Known rows, with every step that occurs
siru/mufo/logivit/gafe/duko/misas/mivek: [ -7, -23,  26,   2,  58,  27,  20,   4,  22,   5,  12,  -4,  23,   4,  46,
 -36,  -2,   1, -14, -22,  -2, -26, -20,  17, -20, -12,  14,  -2,  14,  -6,
  -6,  13,  19, -31,  17,  30,   9,  20, -17]
sosadun/siru: [ -9, -18,  -7, -22,  -4,  27,  -3,  -5,  28,  31,   6, -15,  12,  37,  44,
 -14, -16,   7, -38, -29,  25, -10, -43,  20, -53, -56,  25,   0, -10,  -2,
   1,  -8,  16, -23,  -1,  18, -32,  23,  51]
logivit/gafe: [ 22, -10,  -5, -10,   5,   6,  19, -22,  -1,   1,   9,   2,  40,   5,  61,
 -13, -19,   2, -26, -10,  29, -12, -24,  -2, -28,   1,  24, -54,  -6, -19,
 -14,  -7,  39, -13, -26,  27, -17,   3,  -1]
lomi/gafe/duko/misas/logivit/mufo/siru/sosadun: [  9, -12,  12,  -7,  30,  17,   1,  -5,  29, -41,  25, -31,  11,  13,  24,
 -32,  -6,  -1,  -5, -26,  11, -42, -19,   4, -25,   0,  -5, -13,   0, -50,
  -4,  31,  25, -30,  -9,   0,  -3,  17, -36]
mivek/misas/duko/gafe/logivit/mufo/lomi: [  3,   7,   1,  -3, -26,  32,   5, -19,  -9, -48,  19, -11,  24,  32,   3,
 -23,  -9,  23,   5,   0,   1, -11, -25,   1, -15,  -3,  30, -14,   8, -28,
  17,  12,   4,  -3,   3,  -4,  -3,  29,   7]
lomi/gafe/logivit/mufo/siru/sosadun: [  6, -15,   7,  -4,  14,  10,  -2, -15,  26, -39,  20, -25,   8,  15,   9,
 -30, -17,  -4,  -8, -21,  16, -35, -11,   8, -30,  11,  -5, -18,   0, -43,
 -13,  23,  22, -19, -10,  -4, -17,  17, -20]
logivit/mufo/lomi/gafe/duko/misas: [ 21,  -2,   3,  -1,   7,  28,  20,  -4,  23, -22,  20, -14,  27,   8,  40,
 -30,  -3,  37, -38, -26,  17, -18, -31,  -7, -18,  -7,  -3, -27,  21, -15,
  12,  25,  31, -37,   4,  18,  -5,  23,  -5]
misas/duko/gafe/logivit/mufo: [ -2,   2,   8,  -2,   3,  32, -16, -24,  -5, -14,   9, -19,  15,   6,  28,
 -15, -11,  -3, -28, -19,  -1, -15, -13,   2, -70,  -7,  14, -27,   3, -34,
   3,  -4,  21,  -5,  -3,  24,  -1,  11,   9]
mufo/lomi/gafe/duko/misas: [ 25,  -7,   3,  -1,  12,  25,  23,  -6,  34, -19,  18, -12,  31,  17,  41,
 -36,  -7,  41, -40, -23,  20, -18, -31, -10, -16, -17,  -7, -22,  26,  -9,
   8,  28,  31, -43,   4,  22, -12,  28,  -6]
duko/gafe/logivit/misas: [  9,  -2,   2,   3,  15,  16, -28, -25,   4, -18,  10,  18,  35,   4,  41,
 -10,  -3,  20, -42,   1,   1, -15, -20, -17, -54,  -2,   9, -40,  -4, -34,
 -14,   1,  31, -14,  -1,  47, -17,   0,  16]
lomi/gafe/duko/misas/logivit/mufo: [ -1,  -5,   7,  -5,  16,  26,  11, -14, -12, -25,  12, -26,  13,  13,  56,
 -14,   3,  -1, -29, -27,   6, -20, -19,   0, -57,  -8,  19, -25,   1, -36,
   2,  11,  13,  -9,  -1,   5,  21,  -1, -20]
sosadun/siru/mufo/lomi/gafe/duko/misas/mivek: [-14, -29,  26,  -3,  47,  38,  24,  13,  41,   6,  23, -11,  21,  16,  30,
 -47,  -5,   8, -27, -32,   5, -21, -29,  15,  -7, -18,  20,  17,  11,   0,
   0,  24,  10, -29,  19,  17,   1,  33,   4]
gafe/logivit/mufo: [  4,   8,  -1,  -3,  -7,  26,  -8, -30, -16,  -9,   9,  -7,   1,   9,  23,
  -7,  -5,   4, -26, -19,   9,  -6,  -4,  13, -74,  -1,  16, -30,   4, -33,
 -10,  -9,  20,   5,   1,  12,  -4,   3,   5]
lomi/gafe/duko/misas/logivit: [ 14, -21,  15,   0,  39,  25,  22, -17,  19, -20,  12, -24,  22,  42,  63,
 -34,   6,   6, -37, -24,   8, -23, -21, -12, -53, -39,   9,  -7,  21, -28,
   1,  19,  18, -30,  -3,  24,  10,  11, -36]
duko/misas/logivit/mufo/siru: [-22,  -4,  -4, -16,   7,  12,  22,  -8, -11, -49,  13, -23,   7,  38,  39,
 -14,   4, -20,  -5,  -5,  -1, -39, -33,   6, -42,  -5,  27, -14, -12, -37,
   9,   0,  14, -16,  13,   1,  -7,  24, -26]
sosadun/siru/mufo/lomi/gafe/duko: [ 38,  -1,  22,  -7, -29,  31,   9, -11,  43, -12,  25,   0,  16,  15,  14,
 -36, -32,  12, -38, -42,  29, -11, -16,  -4, -23, -14,   9,   0,  18, -11,
  13,  27,  46,  -6, -18,   2, -31,  30, -14]
mivek/misas/duko/gafe: [  4, -30,   5,   2,  29,  20, -18,  -3,  45,  -4,  17, -20,  54,  31,  59,
 -43, -15,  12, -25,  -5,   5, -18, -30, -15, -29, -46,  15, -15,  11, -12,
  14,  26,  11, -46,  -9,  37,  -8,  29,  15]
gafe/logivit/misas: [ 18,   8,  -1,   1,  10,  15, -21, -22,  -2, -14,  14,  26,  27,   3,  38,
  -4,  -2,  22, -35,   4,   7,  -5, -14,  -8, -57,  -4,  12, -34,  -8, -32,
 -23,   0,  24,  -8,   0,  32, -21,  -7,  12]
mufo/siru/sosadun: [  8, -18,   0,  -8,  26,   6,  -8, -11,  36, -22,  19, -17,  10,  20,  19,
 -35, -15,  14,  -2, -19,  27, -31, -18,  13, -22, -17,   1, -10,  -5, -27,
 -17,  26,  25, -36,  -7,   1, -25,  21, -20]
lomi/gafe/duko/misas/logivit/mufo/siru: [ -9,  -4,   4, -15,  -1,  14,  26,  -6,   0, -55,  17, -23,  13,  35,  36,
 -19,  -2, -29, -14, -12,   0, -40, -30,  -4, -37,   3,  17, -17,  -3, -39,
  16,  10,  24, -13,   4,  -3, -10,  26, -38]
misas/mivek: [-18, -34,  10,  -4,  52,  17,   6,   6,  24,  20,  10,  -2,  23,  19,  47,
 -40,  -9,   6, -29, -21,  22,  -4, -18,  12, -24, -36,  32,   3,  -2,  17,
 -22,  17,   6, -22,   9,   6,  -9,  14,  -4]
misas/duko: [ 15, -11,  -4,  -8,  22,  22,  -3,  11,  33,   5,  18, -12,  25,  12,  53,
 -33, -23,   7, -20,  -5,  25,   1, -24,  -1, -40, -61,  26,   4, -11,   0,
  -3,  25,   2, -34, -19,  14, -23,  15,   0]
lomi/gafe/logivit: [ 21, -23,  11,  10,  -5,  14,  19, -42,  22, -21,   7,  -7,  20,  39,  18,
 -35, -21,  -3, -56, -14,  16,  -9,  -3, -17, -56,  -1,  -8, -23,  31, -17,
 -14,   8,  28,   0, -14,  14, -26,  17,  -1]
misas/duko/gafe: [  0, -28,   7,  -4,  31,  25, -17,  -6,  39,   0,   8, -24,  39,  14,  56,
 -42, -26,  11, -40, -16,  16, -19, -34, -16, -36, -49,  15, -13,   3,  -2,
  11,  22,  23, -44, -14,  37, -15,  27,  13]

Rows
[ 47,  10,  21, -16,   9,  29,   1, -15,  20,   1,  17,   2,  33,  10,  55,
 -18, -12,  -6, -19, -29,  17, -14, -11,  -7, -51, -26,  16, -31,  11, -30,
   0,   3,  60, -17, -29,  33, -16,   9, -47] -> misas/logivit/gafe/duko
[ 41,   3,  18,  -1, -21,  22,  11,  -9,  27, -33,  26,  -3,  35,  27,  28,
 -30, -15,   8, -21, -28,  19, -10, -10, -17, -20, -10,  10, -17,  22, -21,
  13,  34,  35,  -6, -18, -10, -12,  21, -38] -> mivek/misas/logivit/mufo/lomi/gafe/duko
[-11,   4,   3, -19,   4,  18,  18,  -6,  -3, -47,  16, -20,   7,  34,  37,
 -14,   4, -22,  -3, -12,  -2, -39, -29,   4, -45, -10,  23, -14,  -5, -40,
  14,   1,  24, -17,  11,   4, -10,  27, -36] -> gafe/duko/misas/logivit/mufo/siru
[  5,  -3,  -4,  11,   1,   1, -12, -16, -17, -36,   0,  28,   7,  -7,  41,
  -5,  -9,  17, -16,   5,   9, -25, -18,  10, -37,   5,  13, -23, -18, -21,
 -12,   9,  11,  -1,  10,  13,  -9,  -9,   5] -> siru/mufo/logivit/misas
[ -4,   0,   8,   0,  -1,  30, -14, -35, -12, -14,   4, -15,  10,   9,  26,
 -13,  -8,   4, -34, -22,   2, -17, -12,   5, -70,   1,  12, -35,   9, -34,
  -2,  -8,  27,  -1,   1,  25,   0,  10,  10] -> duko/gafe/logivit/mufo
[ 12, -17,  15,  -2,  28,  26,  28, -18,  14, -33,  13, -22,  20,  46,  50,
 -36,   5,  14, -30, -20,   9, -24, -25, -14, -38, -34,  14,  -5,  21, -26,
   3,  21,  14, -26,  -2,  15,   9,  17, -36] -> mufo/lomi/gafe/duko/misas/logivit
[  5, -20,  24,  -4,  23,  35,  27, -19,  20, -24,  15, -23,   9,  46,  42,
 -35,   2,   4, -27, -28,   1, -28, -28,   0, -44, -33,  18,  10,  17, -36,
  10,  15,  12, -21,   4,  19,  11,  20, -21] -> sosadun/siru/mufo/lomi/gafe/duko/misas/logivit
[-28, -24,  14,   1,  43,  19,  -3,  10,   5,  -2,   4,  14,  16,   4,  43,
 -21,  -6, -10, -13,  -8,  -2, -24, -27,  18, -24, -16,  30,   7, -19,  -3,
 -16,  11,  -2,  -8,  20,  11,   1,   5,  13] -> sosadun/siru/mufo/logivit/misas/mivek
[  6, -26,  -3,   6, -27,   5,  37, -18,   1, -57,  18, -17,  35,  43,  27,
 -32, -18,   7, -27,  -9,  25, -12, -23, -22,   2,  18,  21, -22,  10, -15,
   3,  35,  -1,   9, -12, -34,  -1,  17,  -7] -> mivek/misas/logivit/mufo/lomi/gafe
[  6,   0, -15,   7,   1,  -2, -11,  -8, -20, -35,  -5,  23,  23,   0,  52,
   0,  -6,  20, -20,  12,  12, -21, -29,  -5, -32,  -8,  11, -35, -18, -13,
 -11,   9,  14, -10,   6,   9, -15, -11,   6] -> mufo/logivit/misas
[ 47,  -5,  15,  -2,  -8,  19,   4,  -7,  44,  -3,  18,   1,  29,  10,  40,
 -35, -28,  11, -52, -38,  35,  -4,  -9, -16, -37, -22,  -2, -21,  20,  -2,
   0,  31,  54, -16, -24,   8, -33,  18, -28] -> lomi/gafe/duko
[ -6, -21,  20,  -3,  58,  27,  21,  10,  21,   4,  10,  -4,  33,   8,  54,
 -34,   1,   4, -16, -18,   1, -24, -28,   7, -16, -23,  11,  -9,  14,   1,
  -6,  13,  21, -38,  14,  27,   3,  18, -18] -> mufo/logivit/gafe/duko/misas/mivek
[ -3, -21,  19,  -6,  65,  30,  15,  14,  30,  17,  20,  -5,  36,   6,  55,
 -37,   2,   8, -24, -23,   5, -17, -26,   7, -20, -24,  17, -10,  10,  -1,
 -10,  14,  24, -40,  11,  33,   0,  20, -12] -> logivit/gafe/duko/misas/mivek
[ 19,   1,   8,   1,   7,  27,  -3,   3,  23, -31,  30,   5,  27,   0,  29,
 -28, -23,   1, -18,   8,   3,  -9, -18, -11, -31, -11,  23,   2, -15, -30,
  -2,  25,   2, -10, -17,  17, -18,  11,   4] -> siru/mufo/lomi/gafe/logivit/misas/duko
[ 12,   3,  -8,  -3,  16,  15, -11,  16,   7, -24,  12,   4,  31,  -4,  59,
 -14, -17,   2,  -8,  17,   8, -13, -31, -10, -32, -42,  20,  -6, -24, -10,
   1,  22,  -1, -25, -12,  14, -18,   1,   2] -> mufo/logivit/misas/duko
[-10, -20,   8,   9, -14,  11,  11, -29,  -2, -19, -14,  -3, -16,  29,  22,
 -19, -23,  -3, -10, -14,   9, -37, -22,  34, -48, -24,   8,   8,   6,  -7,
   3,  -3,   7,   0,  13,   4, -12,  19,  14] -> sosadun/siru/mufo/logivit
[  5, -21,  -7,   1, -32,   6,  33, -16,  -1, -49,  13, -15,  26,  21,  21,
 -33, -32,  13, -42, -16,  36,  -8, -29, -17,   3,  20,  17, -26,   2,  -1,
   0,  35,  11,   8, -13, -35, -13,  18,   3] -> logivit/mufo/lomi/gafe
[ -3, -19,   5,   2,  26,  21, -22,  -1,  22, -21,   4, -14,  44,   5,  59,
 -31, -23,   8, -31,  -1,   4, -28, -39, -21, -31, -37,  12, -22,  -7,  -9,
  11,  22,  20, -39, -10,  39, -11,  17,  13] -> mufo/logivit/misas/duko/gafe
[ -1,   7,   1,  -4, -29,  30,   5, -30, -20, -45,  11, -10,   9,  26,  -5,
 -21, -14,  29, -11, -12,  14, -13, -26,   3, -20,   2,  29, -21,   6, -20,
  10,   6,  18,   2,   8,  -5,  -8,  27,   7] -> duko/gafe/logivit/mufo/lomi
[-11,   4,  -3, -15, -15,  12,  13, -18,  -7, -44,  12, -10,   5,  33,  15,
 -12,  -5, -21, -10,  -5,   1, -31, -22,   7, -51,   5,  18, -18,  -4, -33,
   5,  -7,  25,  -5,   9,   4, -25,  28, -17] -> gafe/logivit/mufo/siru
[-16,  -1,   2, -14, -10,  15,   7, -21,  -3, -44,  10, -14,   9,  32,  18,
 -16,  -8, -23, -15,  -7,  -4, -39, -25,   3, -50,   6,  15, -23,   0, -35,
  10,  -7,  30,  -9,   9,  12, -22,  33, -13] -> duko/gafe/logivit/mufo/siru
[ 19, -19,  15,  13, -21,  18,  26, -48,  16, -39,  13,  -4,   9,  40,  -6,
 -41, -26,   5, -43, -13,  13, -13,  -2,  -7, -40,  14,   1, -10,  33, -23,
  -8,  12,  20,  12, -11,   5, -23,  26,  -2] -> siru/mufo/lomi/gafe/logivit
[ 51,   8,  20, -10,   6,  24,   3, -15,  25,   0,  22,   6,  44,  22,  57,
 -16,  -6,  -4, -10, -25,  10, -12,  -7,  -9, -46, -25,  15, -32,  15, -39,
   3,   5,  53, -19, -27,  34, -11,   9, -44] -> mivek/misas/logivit/gafe/duko
[ -7,  -6,   0,  -8,  10,  21,  -1, -20, -24, -15,   6, -18,   4,  17,  49,
  -7,   1,  -4, -20, -22,  14, -11, -16,  11, -65, -18,  35, -22, -10, -32,
  -7,   2,   5,   1,  -2,  -2,  15,  -7, -15] -> misas/logivit/mufo
[  6,  -5,   2,   4, -14,  20,   6, -30, -12, -22,  10, -13,  12,  10,  24,
 -13, -13,  -5, -39, -21,  12,  -8,  -6,  -1, -62,  15,   9, -35,   8, -30,
 -10,   2,  18,  11,  -8,   1,  -4,   4,   5] -> lomi/gafe/logivit/mufo
[  4,  11,  -3,  -8, -32,  25,  12, -27, -24, -44,  12,  -4,   3,  25,  -7,
 -15, -11,  31,  -6,  -9,  18,  -7, -24,   9, -24,   2,  31, -17,   3, -20,
   4,   5,  12,   7,   6, -14, -11,  21,   2] -> gafe/logivit/mufo/lomi
[ 21, -11,  -8,   1,  18,  15,  -5,  13,  44,   1,  30,  -6,  49,  34,  60,
 -32,  -8,  10,   2,   9,  10,   4, -17,  -2, -30, -55,  24,   3,   1, -13,
   2,  30, -13, -38, -12,  13, -14,  18,   3] -> mivek/misas/duko
[  1, -11,  11,  -9,  27,  21, -17,  -9,  30, -33,  21, -30,  13,  10,  14,
 -32, -15,  -3,   2, -16,   5, -39, -17,   8, -35,  -8,  -1, -11,  -5, -47,
  -3,  22,  25, -33, -10,  12, -15,  21, -16] -> misas/duko/gafe/logivit/mufo/siru/sosadun
[ 14, -14,  14,  -4,  44,  28,  13, -17,  15, -12,  11, -19,  15,  43,  62,
 -30,  11,  13, -29, -23,   5, -21, -21,  -4, -60, -50,  15,  -4,  18, -27,
  -1,  12,  18, -34,   2,  30,  10,  12, -34] -> gafe/duko/misas/logivit
[ -2,   3,   4,  -7,  20,  30,   2, -14, -16, -15,  12, -22,   7,  12,  53,
 -10,  10,   5, -19, -26,   5, -17, -19,   9, -64, -17,  24, -22,  -1, -37,
   1,   5,  13, -14,   5,  12,  21,   0, -18] -> gafe/duko/misas/logivit/mufo
[-17,  -5,  -4, -13,  -4,   6,  17, -10,  -6, -48,  18, -14,  16,  49,  37,
 -13,   6, -26,   8,   0,  -4, -35, -25,   5, -41,  -6,  31, -14,  -7, -40,
  10,   2,   6,  -8,   8,  -6,  -7,  24, -30] -> mivek/misas/logivit/mufo/siru
[  1,   0,   6,   2,   2,  29, -16, -22,   1, -15,  15, -15,  26,  17,  32,
 -12,  -2,  -2, -16, -11,  -7, -14,  -9,   1, -64,  -4,  14, -31,  10, -42,
   6,  -1,  13,  -7,  -1,  25,   4,  14,  12] -> mivek/misas/duko/gafe/logivit/mufo
[ -4, -26,   4,  -2,  48,  20,  20, -21,   3, -16,   6, -24,  14,  48,  64,
 -32,  13,  13, -31, -14,   9, -20, -26,  -3, -56, -44,  20,  -7,  12, -24,
  -7,   8,   2, -33,   6,  23,  14,   8, -20] -> duko/misas/logivit
